Each row comes from the steps of one path. Every step used is in the known rows, and no mark comes twice. Write the path behind each row, first mark first.
Known rows:
guba komos noge monunid supomu sorem: [ -2 -44   7   4  15 -14  -3  10 -12  19   7 -45   1 -18 -58 -11  -5  11
  11   4  -2  10 -13   5   1  -1  15 -13  -8 -18  29  14 -15  13  10 -17
  -1   3  -7  18 -11   1 -24  16 -20 -27 -12 -18  15   5  11 -19 -27  28]
komos fiba: [ 12  -7 -15  21  -8  26  18  21 -13  -2   3  13 -23  21 -74  39  24  -8
 -12   4 -10   1  50   3 -26  25 -18  12   0  13   3  32  39  -6   1   3
  10  -4  10  -1   6  -6   0 -15  40   2   3  -3  -4  13   7   9   1   3]
noge sorem guba komos fiba monunid vozi: [  1   7   6 -11   5  -1  -2  -7  22  16   6  26   6  17 -50 -36   1 -33
 -15  -2  -8 -10   0  -3  33   7  14  12   6   3  17  20 -12 -16  19  12
   5  -5   8  21  -3   0  41 -51 -34  29  -1  18 -19  -3   6 -10  -2  14]
noge sorem supomu: [ -9  38  15  -2  -2 -16  -3  17  28  20   1 -14  -7  17 -37  14  -7 -45
 -14  -7  -6  -8  11   2 -13  37   5 -10   3  24  22  10 -13 -37  20   1
   9   7  37  13 -11  18  26  -6   1  28  13   0  -5   1  18 -10  10   7]
monunid fiba: [-16   4  -9   1  -5   3   0   5   1  -1 -16   0 -29   9  26  38  19 -17
 -19  -2  -8   4  -8  -2  18  23 -24   2   2 -17  -9  23  38 -29  -1  13
   2   3  -7 -13  -8   1 -13 -12  17  33   6 -22  -3   8 -15   4   4 -21]
guba komos fiba monunid: [  5 -28 -16  -5  -1  12  16  11 -11   3   6  36  -8  24 -66  -1  26  27
 -19  12   1 -13  38   7 -18 -11 -16   8  -1 -17   9  39  24  -1  17  -3
   5 -12 -17   8   3   0 -17 -21  15 -29 -15  20 -15  25  16 -22 -18  10]
komos fiba monunid supomu sorem noge: [  3 -16 -38   8  -4  14  21  -2  -9 -13  27  35 -16   1 -23   9  10  10
   7   1 -16  -1   5  10 -48  -4   3  10  -3   2 -12 -13  -6  41  -9  -6
  -6  -9  13  -8   7  -5 -23  -6  24 -17  -1 -11   5  -8  -6 -37  13   9]
sorem noge: [  0  49  24  -1  -8   4   2  26  22   3   6 -19  12   9  32  29 -14 -10
  -1   1   1  -3  57  -4 -23   1   8  -2   7 -16 -26 -26  13 -15  -4   5
  -9  10  19 -24   6  -1 -10  23  21  13   5 -16   8  11  -5  10   2 -10]
vozi monunid supomu: [-18  11 -10 -14  -3 -15  -8   6 -24  -5  -9  12  -6  11  11  26   2 -20
  21   3  10   6 -24   7 -18 -11 -33 -13  -1  15  -5  -4  17 -13 -11  -1
  -7   3 -29 -38  23  12 -37  15  25  -8  -2  12   1  -9  -7 -13  19 -16]
sorem noge monunid fiba: [-11  22  16   3  -3  -1 -11   7   5   4   2 -29 -14  15  48  -1 -19  14
 -16   4  -4 -10 -22   4  -3   7  14   3  -2 -11 -36 -32  -4  -7   3   9
  23   6  24  -7   2 -12 -12  34  16  16   7 -10  16  -3 -16  14   5  -6]
vozi monunid guba komos noge sorem supomu: [-15   0  28 -18  15  -1 -11   3  -6   5   6  25  16  -9  23 -35  -3 -33
  12  -1 -16  -6 -13   4  23 -23  -3   0  -2   6   5 -10 -13  24   9  -1
   3   3 -16  -1   5   7 -16   7   1  -1   0  -6   3 -15  19  10   5  -1]
komos noge monunid: [ 11   3  11  19  -5   3  -1  12 -23   8  -5 -34  -3  -1 -37  11  -5  25
   8  10   9  -2  12  -4 -34  17   0 -14  -8  43   1 -17  -7  18   2  -4
   8  -6   8  -3  16  -6  10  36  16   6   7   9  17   9  -1  39  -8  20]
sorem guba monunid fiba komos noge: [ 14  11  -5 -25   1  24   6  -1   3  -8   1  13  17  13  31 -13   5  13
   0  14 -20 -16  32  -8  21 -35   8  23  -4  10  -8 -34 -12  49  -1  14
  14   0 -20 -13   5   4   1 -27 -13  28 -21   1 -13  -6   8   8  -9  -2]
komos fiba monunid guba sorem: [  7 -38 -24   1  -6  25  18 -16 -21 -12  13  46   4   0 -28  -8  27  33
 -10   4  -9  -9  25  -3 -16  -1 -15  22   1  11 -11  25   8  30  -1   3
   0 -10 -14   4   4  -4  -8 -19  20  15  -1   9 -14   2  10  10   6  -9]
sorem noge monunid: [  0  36  23   5  -7  -4 -10  12   8   5  -1 -34   5  16  16   3 -26  21
 -10   5  16 -12   7   1 -25   8  13  -4  -1   6 -29 -35  -7 -14   4   2
  15   4  26 -10  11  -7   2  41  14   6  11  11  15   4  -7  19   3  -2]
monunid noge sorem: [-13  13  24  22  -6 -15  -9  10  -1   7  14  -3   2 -17   0  27 -17 -14
   9 -15   4  21 -24 -13  -1  34 -13 -12  11 -18  20  -4  -7 -54 -14   7
 -22   5  17   3 -18  -1  11   4  11   2  18 -18   6   9 -14   8   5  -2]
vozi monunid supomu sorem noge: [-15  18  -7   1   4 -17 -10  -1  -6 -13   6   5   8 -14  25  19 -14 -35
  38  -4   1  20 -34  11 -22 -19 -10  -7   1  -7  -4 -14   0   7 -18 -13
 -20   1  -5 -29  18   1 -23  19  12 -43   7  -8  17 -21  -8 -35  15 -11]
supomu sorem noge monunid fiba komos dibot: [  9  -7 -19  26   7  -8  -6 -22  16 -17   7  -3  -9 -22  47 -19 -19   0
  10  -8  -1  16 -41  13 -10  -3  28   1  -2 -13   5 -24  -8  26 -17  -9
  -4  -7  30  21  -4 -10  20  -1   1 -76   6 -13  20 -22 -10 -16   3   8]
noge monunid fiba komos dibot: [  3 -36 -32   5  -3  -8  -4 -19 -19  -4 -19   5 -42  20  31 -27   5  44
 -25   6  15 -12 -62   9  16   9  -1  -8  -9  26   3  -8  13   1   0  11
  32  -2  -1  19   0   1  -5 -12  13 -21 -11  18  -3  -9 -14  20  14   6]
dibot komos noge: [ 17  -5  20 -10  -4  12  20  27  -7  12 -10 -29 -14 -12   5  18  13  -9
   9   0   0   3  36  -1   3  -7  12 -15  -3  -8 -16  10  20  -1  -5  -5
   5  15  -2   1   0  -6  -2  61 -26  51  -5 -18  -1  18  -2  11  -6  13]
noge sorem guba komos dibot: [  7   5  20  -6  12  -3  -7  12  43  22   4  25  12  19 -42 -22  -6 -51
 -11  -5  -4  -1  33  -4   8  23  13   3   6   6  34  13  15 -24   8   3
  -1   8  23  24  -7  13  39 -30 -15  -3   7  14  -9  -6  30   0  -8  11]
vozi monunid fiba komos noge sorem supomu: [-10  10  -7  -8   2  -9  -2 -10 -16  -8   8  26 -21  10  71  -7   6 -24
  18   8 -25  -1 -47  16  18 -25  -5  -3  -5   7  14 -14  -3  41  -8  10
  17  -6   0  -1  15   4  -2 -10  11 -29  -9 -10  -4 -20  -4 -11  24   8]
vozi monunid guba sorem: [-13  -9  12  -9   2  -5 -14 -16 -18 -12  -8  15  36 -15  29  -4   5  -7
  19  -2   4  11 -10  -3  15 -17 -28   8   6  -4  -9  27  12  -4 -10  -6
 -13  -3 -34 -16  11   0  -5   5   8 -10   7  16  -6 -10   7  20   5 -35]
supomu sorem guba komos: [  6  17   6  12  11  -2  -5 -12  46   0 -13  10  37 -18 -33  11   3 -46
   5 -13  13  16  36  -4  16   5   7   0   4 -21  19  41   7   0   5 -16
 -27  -1   4   7  -9  -2  29 -42 -36 -32  15   3   3  -2  18 -17 -23 -11]
supomu sorem guba: [ 10  40  -1  19   3   1  -5 -18  42  -9 -16   9  33 -20 -28  29   2 -50
   7 -15  16  17  35  -7  -3  18   2   1   4   4   5  25   8  -1  -4 -12
 -30  -2  16  -3   0  -4  41 -39 -22 -12  25   7   6  -9   8  -3  -7 -18]
supomu sorem noge: [  3  37   9  27   0  -6  -3  -3  30 -11   6 -17  20 -29   2  35 -14 -35
  18 -12   9  25  24   0 -22   9   9  -3   6 -28  -2   4   0 -10 -11 -16
 -31  -5  30  -6  -2 -10  24   4  -1 -44  24 -17  20  -1  -4 -19  -6 -10]
noge sorem guba komos: [  1  18  32  -9   9 -10 -10   6  41  23  -1  11  16  18 -43  -3  -2 -52
 -18  -7   6  -4  30  -7  32  25   7  -1   8  -6  29  29   4 -36  18   6
  -1   4  19  21  -9   8  39 -39 -32  22  10  14 -12   1  24  10  -9   4]

Write each row's path:
[  5   8  12  -9   6   4   0  -4  27  15  10  39   8  25 -54 -19   7 -28
 -19  -1  -2 -12  26  -2   8  15   6  11   4   5  22  21  -1  -6  19   6
   6  -6  20  24   0   2  40 -42 -19  10   7  26 -15  -1  24  -4  -5  13]	noge sorem guba komos fiba monunid
[  5 -35  20  13   2   6  -3  -2 -24   8   4 -39  20 -24 -12 -19  -5  30
  10   4  -6   1   3 -10   1  10  10   2  -5  24   0  -5 -22  32  -1  -3
   7   3  -8  11  -2  -6   0  33  -5  29   2  -6  14  -3   6  50  -9   9]	komos noge monunid guba sorem
[  1 -28 -39  -3  -3   3  11  -5   0 -11  -9  30 -39  11  62  -4  20   3
 -13   3  -9  -2 -13   8  22  -2  -6  -3  -2  -4  14  -2  40  13 -14  18
   8   2 -10   7  -7  12 -21 -39  23 -10 -21 -17 -15  -4 -13   3  16  -4]	monunid fiba komos dibot
[-10 -29  16  -8   7  -7 -18 -15 -11   9 -28 -10   1   3 -18 -36  -1  30
 -36  -4  31 -19 -30  -6  43  13  -3 -11  -3  10 -11  10  -5 -30  25  -3
  17   5 -20  14 -11  -1 -20  -2 -13  33   1  24   1   3   3  47  -4  -9]	noge monunid guba komos
[ 11 -21 -11  -5 -10  20  28  10 -22  -4   4  28 -28   0   8  -3  21  28
  -4  -3   1  -6  -5   5  -7 -17  -1  -3  -2 -17 -34  12  14  -1  -9   0
  10   4  -5   4  -2 -16  -8  43  -8  29  -7  -1 -12  16 -10 -15   7   9]	dibot komos fiba monunid noge
[ 14  -8  30  -3   0  -1  13  27  -4  19   1 -22 -21 -13 -14  11   6 -29
   8  -4  -4   9  15   0  12   7  18 -15   0  -8  -1  15   8 -11  -1  -5
   9  13  14  20  -4  -5  23  61 -37  53   2 -16   0  12   2   3  -2  25]	dibot komos noge sorem
[  2 -17 -10 -26   2   4   4   5 -24  -5  17 -14 -18  12   9 -14   2  23
   0  16 -35  -7 -21   4  10 -28   7  16  -6   1  20 -30 -29  26   8   7
  25  -6 -11   8  -9  13  -5   2  -2 -12 -27 -12 -13  -2   8 -29  -5  16]	guba monunid fiba komos noge sorem supomu
[ -5  37  20   5  -8  -7 -15   7   1   6  -8 -55  -1   4  23 -17 -33  16
  -5   2   8  -9 -24  -2   8  -3  22  -1   2   6 -39 -31 -22 -28   5   6
  16   5  12 -13   8 -12   1  31  -1  26   1   1  11   2 -31  14   6   0]	sorem noge monunid vozi
[ -4  -4  23   5  -6 -16 -11   5   3  14  14 -88  29 -10   5 -16 -27  29
  11   6 -14   9 -13  -2   7 -10  21  16   9 -25 -13  25 -24 -20  -1  -3
   8   4   5   8  -4 -10  15  34 -19  -2  -6  -6   0   4  -4  -8 -13  -8]	guba sorem noge monunid vozi
[ -9  -3  -2  -7  14  -9  -5  -2  -5  -2   6   9  20 -17   2  -1  -5 -41
  43  -1 -12  18 -16   9  -8 -30  -4  -2  -5  -2  14  -5  -9  43 -13 -14
 -21   2 -16 -20  14   2 -21   1  -9 -35  -3 -10  12 -23  10 -33  -2   0]	vozi monunid supomu sorem guba komos noge
[  6 -18 -30   0  -8  29  17 -14 -20 -17   1  62 -12   9 -20  -4  31  23
 -20   2   2 -20  27  -3 -19   5 -18  13  -1  26 -22  -1  16  23   2   7
   0 -12 -13  -7   9  -4 -14 -22  31  27   2  12  -9   2  -3  22  15  -6]	komos fiba monunid guba
[-14 -16  14 -17   2   3   3   2  19  11  -3 -21  32 -19  23 -14   3  -5
 -12 -11 -19  -7  28 -10  31   2   6  12   6  -4  -9  27 -13   4   7  -1
  -5  18 -15   4 -25  15 -28 -12 -14  65  -5 -27 -13  -5  23  19   2 -31]	monunid guba sorem supomu
[ -4 -35  14   1  11   2  -2  15 -16  20   2 -31 -12   2 -25 -13   6  22
  -7  12 -10  -3  -5   4  15  -2   4  -2  -7 -15  15  17   3   8  14  -1
  16   2 -10  16  -8  -4 -19  18  -4  -9 -12 -12   7  15   8   5 -26  20]	guba komos noge monunid fiba
[ 16   2 -21 -27   2  25   5  -2  10 -11  -6  37  12  24  33 -29   5  14
  -5  11 -13 -16  27  -4  10 -30   3  24  -3  18  -4 -36   7  34  -5  14
  15   2 -19 -11   4  10   5 -27   3   6 -23  15 -18 -11  13  -1  -3  -7]	sorem guba monunid fiba komos dibot
[  7  36  13 -11  -3  21  -3  12   7  -5  -1   9  41   6   6   0 -14  23
   9   4   0  -7  38 -18 -10 -18  -8  16   3   7 -15 -37 -17   0  -6   6
  -8   5 -17 -27   2   0   7   0  -1  24  -5  12  -7   5   7   5 -14 -16]	sorem guba monunid noge
[  3  24  10  29   2 -12 -13 -11  18  -9   1 -33  14 -23  -7  14 -23  -7
  10 -10  19  18 -14   3 -25  14  16  -7   1 -10  -6  -4 -14  -9  -4 -19
 -12  -8  34   6   1 -14  32  21  -7 -53  26   1  26  -8  -7  -8  -7  -4]	supomu sorem noge monunid
[ -8 -13 -23  -7  -8  -6   7 -15  -1 -10 -15   7 -35  10  62  21  22  -2
 -25   1  -2  -5 -18   2  53  -1 -12  -7   1 -18   4  19  29  -5  -2  20
  10   1 -13   1 -11   7 -23 -51  -3  20 -16 -19 -19   5 -21   8  14 -13]	monunid fiba komos
[ 10  27  -3  14   4   8  -8 -12  18 -17   1   8  43 -29 -16  12 -14  -7
  26 -11   7  23   9 -12 -14  -8  -2  12   3 -12   7  -7 -22   6 -12 -17
 -32  -7   1 -10  -6  -8  33 -14 -19 -37  15   5   9  -7   5 -22 -20 -16]	supomu sorem guba monunid noge
[-14   0  -8   3   4 -16   0   6  17   2  12 -29  -4 -25   8  28 -15 -38
  20 -14  -6  20  -3   2 -16  10  15 -10   2 -26   1 -11 -11  -3 -13 -13
 -27  14  15 -16 -12   8 -39   1  -7  12   2 -45  16 -13 -10 -36   8  -5]	monunid supomu sorem noge
[-14  -2  15 -20   9  -1 -14  -9 -13  -8 -19  37  19  -3  26 -17   8 -16
   0  -2  14  -2 -10  -1  33 -26 -29  -3   4  -8  -9  11  22  -8   2  -2
 -10  -1 -42 -19  11   2 -28  -3   8  -3   1  18  -4  -3   5  20   3 -26]	vozi monunid guba komos
[ 21   8   5  -1  -4  -4  10 -13  12   1   8   4   5  -1  20   0   2 -23
   4   4   3  -6  38  -5  27  -6  19 -13   1  22  32  -7 -10  39  -1  15
   0  -2  11  18   2  10  20 -52 -28  10 -15  -3 -14  -4   0  33  11  26]	fiba komos noge sorem guba
[ -8  23  -3   4 -14 -15  -6 -20 -10 -10   7  35   9  -9  29   9  -6  31
   5  -5  27   0 -28 -11 -36  10 -23 -15   7   0   2 -28 -20 -27 -10   6
 -31 -12   1 -13   2   2  13   3  11 -14  16  24  -4  12 -21   1  13  -3]	fiba monunid noge sorem
[-10 -23 -17  11   3 -26 -13 -16 -12   5 -19 -39 -18  -8 -44   7 -12  10
  -4  -8  26   6 -61   3  -9  30  -1 -19  -8  23   4   9 -19 -28   6 -15
   4   1   6   7  -4   3 -13  10 -13   1  10  11  15 -12 -11  -6   7   1]	noge monunid supomu sorem
[  7 -25 -17 -21  -2  11   5   1 -38 -16   5 -10 -13   7  17   3  11  45
   4  20 -18  -3  -5   0  11 -33 -10  12  -5  -9   8 -20  -4  23  -2   7
  16 -12 -33  -5   0   6 -17  -2   5 -15 -28  -5 -13   9  -6 -12 -12   5]	guba monunid fiba komos noge
[ 22 -16 -36   0  -8   0  15  -2   4 -13  -9  30 -14  14  30  -5  13  14
  -2   5  20  -5  31   6  -7 -11  -4 -20   0  25  26  -7  37  12 -14   7
  -7   1  -9   8   6  19  -7 -37  23 -40 -26  19 -18   5   1  16  13   8]	fiba komos dibot
[ 10 -28 -17 -11  -1  13  27   6  -4  -3  14   8 -30  -9  13  -7  11  -1
   4  -7 -10  -1  -8  15 -12 -22  24  -1  -4 -24 -37   3  -2  23  -8 -13
   8  10  11   9  -4 -13 -18  46 -24  31  -7 -19  -2  -2  -7 -44  13  13]	dibot komos fiba monunid supomu sorem noge
[ -7   9  -4   9 -10 -16 -18 -11 -21   7 -37 -55 -15   5 -30 -13 -12  30
 -15   0  30  -6 -60  -5  28  16  -5 -12  -1  33 -17  13 -11 -58  16   4
  18  -4 -16  -2   5  -7  15   3 -13  30   2  31   0   8 -36  27   4  -3]	noge monunid vozi
[-12 -10  -6  11  -4  -7 -14 -13 -18   4 -28 -17 -33  18  -5   6   4  31
 -28   2  16  -7 -57   2  15  29 -15  -2  -6  17 -13  12  11 -30  11   6
  28  -3   0   4   2  -7   2  12  10  21  11  15   7   1 -15  22   4  -8]	noge monunid fiba
[ -3  -5  29  -7  12  -6   6  36  15  29  19 -27   5   4 -43  -9  -2 -24
   5   5 -22  -3  38   3  -1   4  16  -8  -1 -14  38  16 -11   4  19  -4
   3   8  12  20 -15  12  -4   5 -13  -6 -10 -22   0  16  30 -15 -23  31]	guba komos noge sorem supomu
[ -5  28 -13   2 -18  -5   3 -16 -14 -15  -2  36  16 -10  41  14   0  54
   7  -1  32  -7  -7 -12 -43  -5 -30 -15   4   3 -19 -30 -11 -14 -15   4
 -35 -11 -20 -31  10   2  -9   5  22  -9   5  22  -3  19 -27   5   8 -12]	fiba monunid noge
[  4 -16   5  19  17  -2 -12 -11  23  -6   7  -6  16 -32   9 -36 -24  -4
   9 -12   5  15 -19   7  -6   0  30   1  -1 -21   1 -18 -11  11  -6 -19
 -15   0  22  19 -11  -8   8  16  -7 -57  14  -9  27 -17   8  -4 -10   2]	supomu sorem noge monunid guba komos dibot
[  1   2 -21  16  -9  15  19   4 -13  -4  29  47 -15  11 -24  -3   7  21
  -3   0 -23 -11  -5   5 -50   9  -7   9  -2  20   0 -18 -18  23  -2   4
   3  -9  20   3  -1  -4   1  -7  36 -13   2  -3  -5   3   2 -20  14  17]	komos fiba monunid noge sorem supomu
[ -4  -7 -10 -20  -2   8  -4   8 -28 -10  -7  -8 -11  14 -15  20  11  36
  -5  14  -8   1  -7  -4  -4  -8 -29  19  -2 -11  -6  -1  10 -26   3   1
  10  -8 -30 -19   2   4 -10  18  21  -3  -9   8  -7  14  -1 -18 -15 -15]	guba monunid fiba
